Each row was made from one walk, in order. Every step used is in the known rows, and no mark comes twice. Write each row's walk.
Known rows
ropem, sidi, gelu, devuma, pekaguf: [ 15   6  -9   7  -2  17  21  30 -14 -17  -6  25 -25  30 -18  17 -17 -22
 -16 -25 -15  17 -35  25  -5  17 -11  11   0  20 -12  13   8 -11  -6  15
  -1  -5  -1  -7  -7 -19 -13 -50 -10]
sidi, gelu, devuma, venu: [ 13 -10 -17  27   4   8   4  15 -21  -6  -1  29  -6  11  -9 -11  22 -13
   2   1 -14 -13  34  10  -8  22 -19  -3  -2  22 -37  -3  23 -26 -10   7
  10 -36  16   1  -6   7  -2 -63 -24]
venu, devuma, ropem: [ 13 -16  -4  22 -17   9 -28   9  17   7  10  11  16   5   6  19  14  11
 -10   8 -14 -14  17 -29 -15  -4  25   2  21  -5   8 -19  -4 -13   0  24
   9 -34  20 -13   0 -13  10  -9   3]
darod, devuma, ropem, sidi: [ 12   6  -6   2  -1  23   8   7   1  -4 -11  14  -7  15   5  41   2   7
 -14   3  10  20   3 -24  12  -4  21  23  17  -8  -2  15  -8   4  -2 -15
  13   5   5  -8  -5 -29  -3 -14   5]
ropu, devuma, ropem, sidi, sarem: [-18  31  -7 -27 -44   1 -36   2  35  -6 -13   9  -2  13  21  44 -20  -8
   7  25  38   0  37  20   5   5  30 -19 -13  23  12   6   0   2  14  -7
   7  -3 -21   7  19 -15  -3   1  11]
ropu, devuma, gelu, sidi, sarem: [ -4   3  -2 -62 -30 -17 -24  -9  17  -6  17   6  18   2   8 -19 -27  18
   5  23  21   3 -11  18  20   1  -4 -26 -23  -7  -1   6  -3  12  25 -14
   9  -3  -6  12  15  27   8  32  30]
kedi, sidi, pekaguf: [  7   3  -2 -31  37  -5   4  16   6  18   3 -11 -23 -19  -3  -3  15   3
  -9   7 -34   5 -17  15   5   9  -2  12  32  -4   1   5   5   1 -21  -6
 -16  19 -19  12  -4  12  17   6  20]
sarem, devuma, gelu: [ 16  -1   7  25  24   5  25   0  27   9  10   3  15  -4 -11 -56  12  -1
 -10  -1 -14   4 -26 -28   3  -6 -13  -8 -11 -10  -4   8   1  -5   5  16
   3   4  -6  -3  -7 -10   2  39  24]
ropem, sidi, sarem, devuma, ropu: [-11  10  13  29  -7 -15 -21  18  27   1  -3  -4   3   5 -19 -32 -35  -7
   1  -7  11   0  31 -12  23   5  -2 -17 -22  -1  13  18  -4   9   9  -5
 -19  25 -10 -21  -1 -10 -21  39   3]
ropem, sidi, gelu: [ -5  16   6   6 -13  24   2  16   3  -1 -12  -8 -28  18  -4   7 -12   2
  -3  -2  -2  23 -15 -11  -2  24 -17   0  -2  -3 -14  19  31 -14   0   1
  -6  21  -8   6   3 -20  10 -19  -8]
ropem, sidi, sarem, devuma, venu: [-21  28  -4  30 -15  -8  -1  12  22  -1  -8   3  -1   2   0 -39 -19  -7
  18   6  22  15  33   8   4  -2   2 -18 -22   8  -6  -6   5   5  15   4
 -10   9 -12 -10   6  -1 -11  21  10]
ropem, sidi: [-13  10   4  -3  -6  21  -2  21  -1  -3  -6 -19  -5   7   5  18 -18  -4
 -10  -1  -4  40 -34  -4  -5   1  -4  10  -3  -2  11  22   0 -16  -1   9
   2  15   1  -1   2 -26   1  21  13]
ropem, sidi, pekaguf: [-12  19  -6   1  27  10  -3  14  -3   4  -5  -1 -35  13  -5   6 -19  -5
 -31  -9 -37  39 -25   7   9  21   1  15   9   2  -5  16  20 -10  -3  -4
 -10  25  -2  -6  -4 -17  -5   3  28]
gelu, devuma, venu: [ -1 -11 -19  18   3   1  -2  21 -27 -11   2  14  10  -7  -3 -11  22 -12
  -2  -5 -18  -7  20  12  -4  -9  -1   4   2  19 -14   3 -16 -19  -7  17
  23 -35  20  -8  -6   1  -8 -21   3]
gelu, sidi, sarem: [ -8  -8   7 -27 -16 -20  -2  -8 -29  -1   8 -14  12 -22  10   1 -20  27
  20   3  25   0  -5   2   9 -12  -9 -21 -20 -18  22  -3   2   7  13 -20
  -7  12  29   9   7  25   8  24   1]
venu, devuma: [  6 -15   7  23  -5   9 -33  17  10   9  15  -6  10  -4  -1   3  13  19
 -17  -6 -27  -7 -28  -8 -12  -5  -8   5  19 -11   0 -10  -2 -14   4  18
  -3 -25  25  -6   0  -4  13   8  11]
kedi, sidi: [  3  -7   8 -30   4  -5  -2  17   1   5 -15 -31   4 -22  11  10  24   7
  13  13  -7   1 -24  -5  -4  -7  -6   7  29 -15  10  10 -10  -1 -18  -4
 -10  10 -18  18   2   4  18  26   2]
sarem, devuma, pekaguf, sidi, gelu: [-12  -1   3   5  23   3  36 -10  19  13  -2  11 -13  18  -3   0  -3 -14
  -8  -7 -24 -13 -31   6 -13   0   2   8  -2  -4 -10  -9  10   1   5   2
 -12  24 -19  -2  -8  -4 -23  -5 -27]
kedi, sidi, gelu: [ 16  -1   7 -22   3   5   9  12  -2  13 -18 -19 -24  -2   2   2  14  -4
  18  14  -2   2 -13  -4  -5  15 -21   5  27  -8  -8   7  14  -1 -13 -14
 -17  12 -21  20  -1   8  27 -12 -18]
sarem, devuma, ropem, sidi, pekaguf: [ -5  22 -12  16  44   2   8   6  39   1   4  29 -37  25  -2  -5 -18  -9
 -24   1 -29  24  18 -23   7  19  28   9 -16  10   8   8  19 -10   7  12
 -15  22  -9 -10  -5 -30 -13  -4  23]
devuma, ropem, sidi, gelu: [  2  14  -5   4 -17  25  11   4   7   4 -16  10 -26  28   7  22 -15  -1
   4  14   7  17  32 -30  -7  25  12  -2  -7  16   2  12  20  -5  -6   6
  11   9  -4   1   8 -29   7 -35 -21]
gelu, sidi, sarem, devuma, darod: [ -4  11   2 -11  -2 -21 -16 -13   2 -11  -4 -12  11 -17  17 -19 -28  23
  10   8  11  -3   9 -13 -17 -19  -5 -19 -33 -11  31  -5  -8   8   8 -11
 -22   7   8   4   3   8  13  61  -7]
pekaguf, sidi: [-29  -9   5 -24   4  15   5 -12 -22   6   5 -25   4  -2  11  13  11  -5
   2   0  -7   7 -32   0  -9 -11   5   8  11 -11   7   6 -20 -13  -5  -3
  12   7 -11   0   7  -8   1  12   4]
darod, devuma, gelu, sidi: [ 33 -19  -4 -34  12   4  22   1 -18  -8  10   2   8   7 -15 -15  -2  30
 -16   1 -10  24 -37 -29  28 -19 -13   6  12 -26  -7  21 -12   4  10 -10
  10  -4  22   4 -13  15   5  13  25]
venu, devuma, pekaguf: [  8 -13   3  15  -6   6 -16  27  22   3   9  12  15  -4  -5  32   8  10
 -20 -12 -37  -7 -42  15 -20 -19   6   6  27 -14  -8 -24   2  -2   0  27
   8 -18  21 -10  -3   8  -6  12   5]
kedi, sidi, sarem, devuma: [  7   8  13  -2  -6 -27  -3   0  25  11   6 -22   6 -31   5 -31  15   1
  35   2  29 -19   2   0   8 -19  -7  -2  -6 -11  18 -11   2  17  -1 -21
 -30  13 -25  13  -6  16  16  38   5]
ropu, devuma, sarem: [ -9  20  -2 -15  -3  -2 -25 -17  31  -1 -14 -23   9 -14  26  35   6   0
 -21   3  13   5  31  50 -16   6   8 -18  -6  14   0  -1 -10  23   7   1
  16  -2 -11  14   9   4 -11   9  11]

Write each row's walk
[-11  -8  12 -12  11  10   7 -15 -23  11  -7 -15 -18  15   3   5  -4  -7
  -5   1  -2   1 -20   0 -13  18 -11   7  11  -6  -8   7   8  -3  -5  -9
   2  15  -9   6  -1  -5  10 -19 -21] -> pekaguf, sidi, gelu
[ -6  -7  -5   2  17  -2  18 -45 -35  -1  -7 -11 -19  14  -2  -4  -2 -26
  -4  -9  14   0  21  21  -4  29 -12  10  -6  17 -10  -2  -8   3  -9   1
  16 -15 -12   5  -3   6   2 -63 -18] -> pekaguf, sidi, gelu, devuma, sarem
[ 19 -12   0  14   2   9  10  -7 -10   3   0  13  11  -5   2  51  36   7
  -1   2  10 -11  16 -23   6 -13  18  11  16  -1   6  -2   3   5 -12 -21
  11 -11  31   5  -1  -8  -2 -13  -9] -> darod, devuma, ropem
[ 14  24 -19  16  -6  28 -17  13 -19 -24 -28   5 -20  20   0   0 -29 -12
 -17  -8 -12  18   2  -3 -23  20 -18  12 -10  24  -4  29   2 -27 -10   7
   3 -11 -14   8  -7 -34  28 -30 -10] -> ropem, sidi, gelu, devuma, darod
[-10   8   4  34  -8 -14   6 -23  15  11   2   5  13 -10   4   3   6  -3
  24   2  30 -32  45 -20  -2  -8  21 -11 -27   4  14 -21  17  11   6 -11
  -7   2  18  -1  10  -6   1  17  -3] -> sidi, sarem, devuma, ropem
[  0  15   2  11 -29   4   3 -11 -10   1  -5  -1   4   9  -5  40  -4   8
  18   3  44   5  27 -13  19  -3  12   3  12   6   8   0   1  14  -4 -24
   5   9  13   0   7 -16  -5  -8   4] -> darod, devuma, ropem, sidi, sarem
[-35   2  -8   7  -1 -16   0 -18  -1   4   4  -3   1  -2   2 -39   6 -13
  25  12  23 -13  33  12  -2  -5  14 -10  -7   7  -7 -27 -16  -3  15  -4
  -4   9 -18  -2   4  13 -16  15  -5] -> pekaguf, sidi, sarem, devuma, venu
[  1   8   1  -1  -5 -28  -5   8  26   5  -4 -15  -3 -23   4 -41  19  -7
  40  11  22 -23  41  -1   2  -9  -1 -12   3  -3   0 -18 -12  16   2  -4
 -23   2 -31   5  -2  27   0  28  -4] -> kedi, sidi, sarem, devuma, venu
[-12 -10  13 -13   1 -32  -1  -7   2  -3   8 -12   3 -17   6 -26 -16  17
  17  -2  15  -3  -2  -8  14 -15  -9 -17 -38 -25  22  -3   1   8  13 -19
 -20  12  26  -4  -1  17   2  30   0] -> gelu, sidi, sarem, devuma
[ 24 -20  12  15  14   6 -10   8 -12   1   2   7  14  -7 -28  28  12  10
 -19 -13 -18  -3   9  -9  24 -12   1  13  19 -19  -7  14 -14  11  -7 -20
   8   3  21  -8 -11   4 -16   6  -1] -> darod, devuma, ropu
[-35  12  -2 -46 -22  -8 -13 -21  15   2   0   1  23  -1  17  41  -7  -7
   4  14   4 -18 -25  63  -1 -11  15  -2   4  11  -7 -25 -12  21   9 -15
  15  11 -28  12  17  19 -30  16   2] -> ropu, devuma, pekaguf, sidi, sarem
[-20 -10   5  -7 -34 -13  -9  -5   3   8   9   0  17  -3  -6  17 -11   3
   7  -4   2 -19 -36  28 -12 -12   8   6  30   0  -1 -36 -14   8  -2   7
   6  -9  -2  -2   9  21 -13   6   7] -> venu, devuma, pekaguf, sidi, sarem
[-34   5  -1 -12 -17 -10  28 -23 -20   7  -1  -3  28   2   4  28  -2  -3
  21  -1  12 -10 -28  26  -8 -16  11   4  16   2   2 -18  -6  11   3 -14
   7  19 -13   7  18  17 -23  23  -2] -> devuma, pekaguf, sidi, sarem
[ 12  -2  -6  34  11  -1  19 -18 -27   3  -5  -7  -9   5 -11   3   7 -13
  -6 -12  18   1  41  22 -10  32 -22  -1 -19  18  -5  -5  20   8 -12  11
   9 -18  16  10  -7   7   3 -54 -11] -> sidi, gelu, devuma, sarem
[ 10  -2  -2 -76  -5   2 -19  -2  25 -12   9  12  10   3   7 -22 -19  14
 -21  22 -20  21 -30  12  10  -5  -9 -13  -9 -14  -1  13 -16   6  30   6
  16  -8 -10   1   3  10  10  23  36] -> ropu, devuma, gelu, sidi
[ -2  14   0  29  26  16  -9  -1  21   0 -14 -10  13 -18  13  -7   0   6
 -12  -8 -25   1   2 -13 -37 -18   3  -1  -9  -3  12   4  -7  -1  -3  13
 -11   4  -1   4  -3 -25   7  57  -1] -> sarem, devuma, darod
[ 13 -11 -17  12   0   3   5   3 -20  -7  13  12   7  -1   3  23  24  -5
   4  -1  -4 -20  19 -20  -7  -3  26   4  -2  21  13   4  -9 -18 -11  11
  23 -40  21  -3   3 -18  -7 -31  -4] -> gelu, devuma, ropem
[  5   1  -8  19  13  -4   5 -20 -25  -9  -6 -10  11 -14   4   1  15  -8
 -14 -22  10   2  20  25  -1   4   1  -2 -12  16   8   2 -17   7 -10  10
  10 -23  15   3   1   9  -1 -16  11] -> gelu, devuma, sarem
[  6  -6  -8  21   8   8   2  14 -10  -2  -1   2  14  -6  -9  19  33  12
  -2  -2  -4   3  16   6   6 -15  -1  11  28  -5 -26  -1  -3  -3  -9  -8
  11 -15  21  -4  -9  14 -12 -11  -2] -> darod, devuma, venu
[ -1 -11 -19 -10   8   9   7  -7 -31  -4   4  14 -21  25  -6 -16   8 -21
   1   8 -16 -10  27  13  -5  17  -9  10   6  24 -32   1  -5 -29  -2  10
  13 -32  -2  -7  -4   9  -5 -74 -23] -> pekaguf, sidi, gelu, devuma, venu
[ 17 -11  -5  23   1  10   2  11 -27  -3   5   9 -12   5 -13   1  22  -8
  -3 -13  -9  -6  -7   7  -6  13 -23   8 -10   9 -10  11  27 -25  -8  -8
   2 -20  33   1 -11  -3  14 -50 -15] -> sidi, gelu, devuma
[ 12  -7 -10  20  -1   8   9   2 -22  -1   3  36 -12  13  -6  20  25  -7
   0   3  -3 -25  36 -21  -7  18   4   7 -12  21   0   3  26 -14 -10  -3
   9 -31  21   4   3 -15   9 -75 -25] -> sidi, gelu, devuma, ropem
[-27   5  13   3   3 -16   3 -34  -5   3  10 -22   7  -5   9 -27   3 -10
  23  -4  20 -17  -5   1   1  -9   0  -1 -16  -8  13 -13  -8  -3   6 -14
 -14  13  -9  -4   9   0  -4  32   4] -> pekaguf, sidi, sarem, devuma
[ 19 -22   4  20  -3  -4 -47  27  22   8  11  13  22  -2 -18   0  -2  14
 -23  -3 -38 -18  17  -7   5  -3  -3  -5  19 -14   0   0  -5  -8  -2  15
  10 -31  15 -22  -3   1  -2   6   6] -> venu, devuma, ropu
[ -5   7   7 -24 -16 -16  -1  -2  -9   7 -10 -33  12 -29   7   0  13   4
  37  14  30 -17  -3  11   5 -10  -9  -2  15  -7  14  -7  -1   9 -18 -20
 -14  14 -16  20   9  26  20  30  -7] -> kedi, sidi, sarem
[ 18 -11   2 -30  -8 -17  20 -22 -25   0  17   2  20  -3 -19 -23  -4  29
  15  -6  33   8 -15 -15  37 -17 -21  -5   0 -25  -5   8   2  23   8 -30
  -2   1  19   5  -9  33  11  17  23] -> darod, devuma, gelu, sidi, sarem
[-12  -4   3 -19   6  17  33  -5 -10   9  -5   5  -9  23  -7  24  -2  -9
  -8  -1 -13   4 -37  19 -20  11   2  11  24   7 -20 -12  10   1  -2   0
   4  19 -11   4   3   5 -17 -21 -26] -> devuma, pekaguf, sidi, gelu
[-12  29   9  27 -14 -13  20   9  29  -5  -2   3   3   0  -3   1 -27  -2
   4 -13  17   7 -23  14   3 -13   8  -4 -22   7  12   0   7  11   8  12
 -15  36 -10  -9   6  -8 -16  42   6] -> ropem, sidi, sarem, devuma, pekaguf
[  3   0  -1  26  11   4   7  -4  25   6   2   7   2  -8   4   6  18  -1
   3   3  -2 -12  23 -37 -11  -9  32  -6 -12  -9  14  -4   5  -3   1  11
   2  -2  12  -5   6 -17 -11  15  -7] -> sarem, devuma, ropem
[-12  26  11  31 -17 -14   3  -3  19  -6   1 -20  -4  -5  -2 -21 -21  -6
  13 -10  25  12  -7   1   5  -4  -8  -1 -32  -4  10  15  11   6  14  -1
 -22  29  -5 -10   4 -11  -3  35  13] -> ropem, sidi, sarem, devuma
[ -6 -16  -3  -4  -3   5  -4   2  14  13   7  19 -14  23 -10  21  -7  -2
 -16  -5 -39 -15 -41  15 -22  12  -4  18  32   1 -23 -24   6  -2  -1  20
   4  -9  -8  -3  -1  10  -7 -32 -16] -> venu, devuma, pekaguf, sidi, gelu
[ 17 -19  -1 -31 -27 -21 -19  -5   6  -1  25  12  18  -2  -9 -53 -26  30
  11   3  13  -1 -16 -15  16  -6 -18 -17  -6 -16   1 -13   3  11  14  11
  -5 -21  13   0  -1  26  20  21  30] -> venu, devuma, gelu, sidi, sarem
[ 13 -12  -4 -46   8   6  21  -1 -15  -6  13  -2  15   0  -1 -35 -12  27
 -12   9 -14  34 -33 -23  15  -5  -9 -13   5 -21   5  14 -13  -5   9   9
   7   3   2  -2   4  11  14  29  20] -> devuma, gelu, sidi
[ 32  -6 -13  -8  13  -8  15 -12 -16   1 -16 -10 -23 -14   1  -9  15 -10
   5   0  16  -7  31  20   1  24 -21   5   7  20  -5  -1  -4  16 -20   0
  -7 -14 -31  20 -10  20  21 -51 -21] -> kedi, sidi, gelu, devuma, sarem
[  3  15  -4  15   5   6   1  14  28  -9  -7  11 -14  12   6  -3  -9  -8
  -6  -2   4  12  21 -41  -3   0  27   0 -18  -1  20  15  -3  -6   4  17
  -1  12  -4 -15  -2 -39 -10  12   4] -> sarem, devuma, ropem, sidi
[  8 -12  13  34  28  -7 -12  19  20   3   3   8  15 -10 -17 -21   1   1
 -19  -4 -28  -9  24 -17  13  -6   6 -10 -20 -15   3  13  -7   2   1   5
  -4   5  -2 -20  -6  -5 -21  37   0] -> sarem, devuma, ropu
[ -2 -20  -6  -7  14   3   7 -18 -41 -10   9   3 -18  13  -1  -9  11 -26
  -4  -8  -8  -9 -20   5   6  15 -15  15  -4  12 -10  10  -2 -21 -10  -5
   6 -25   0   3  -4  -5   7 -55 -19] -> pekaguf, sidi, gelu, devuma
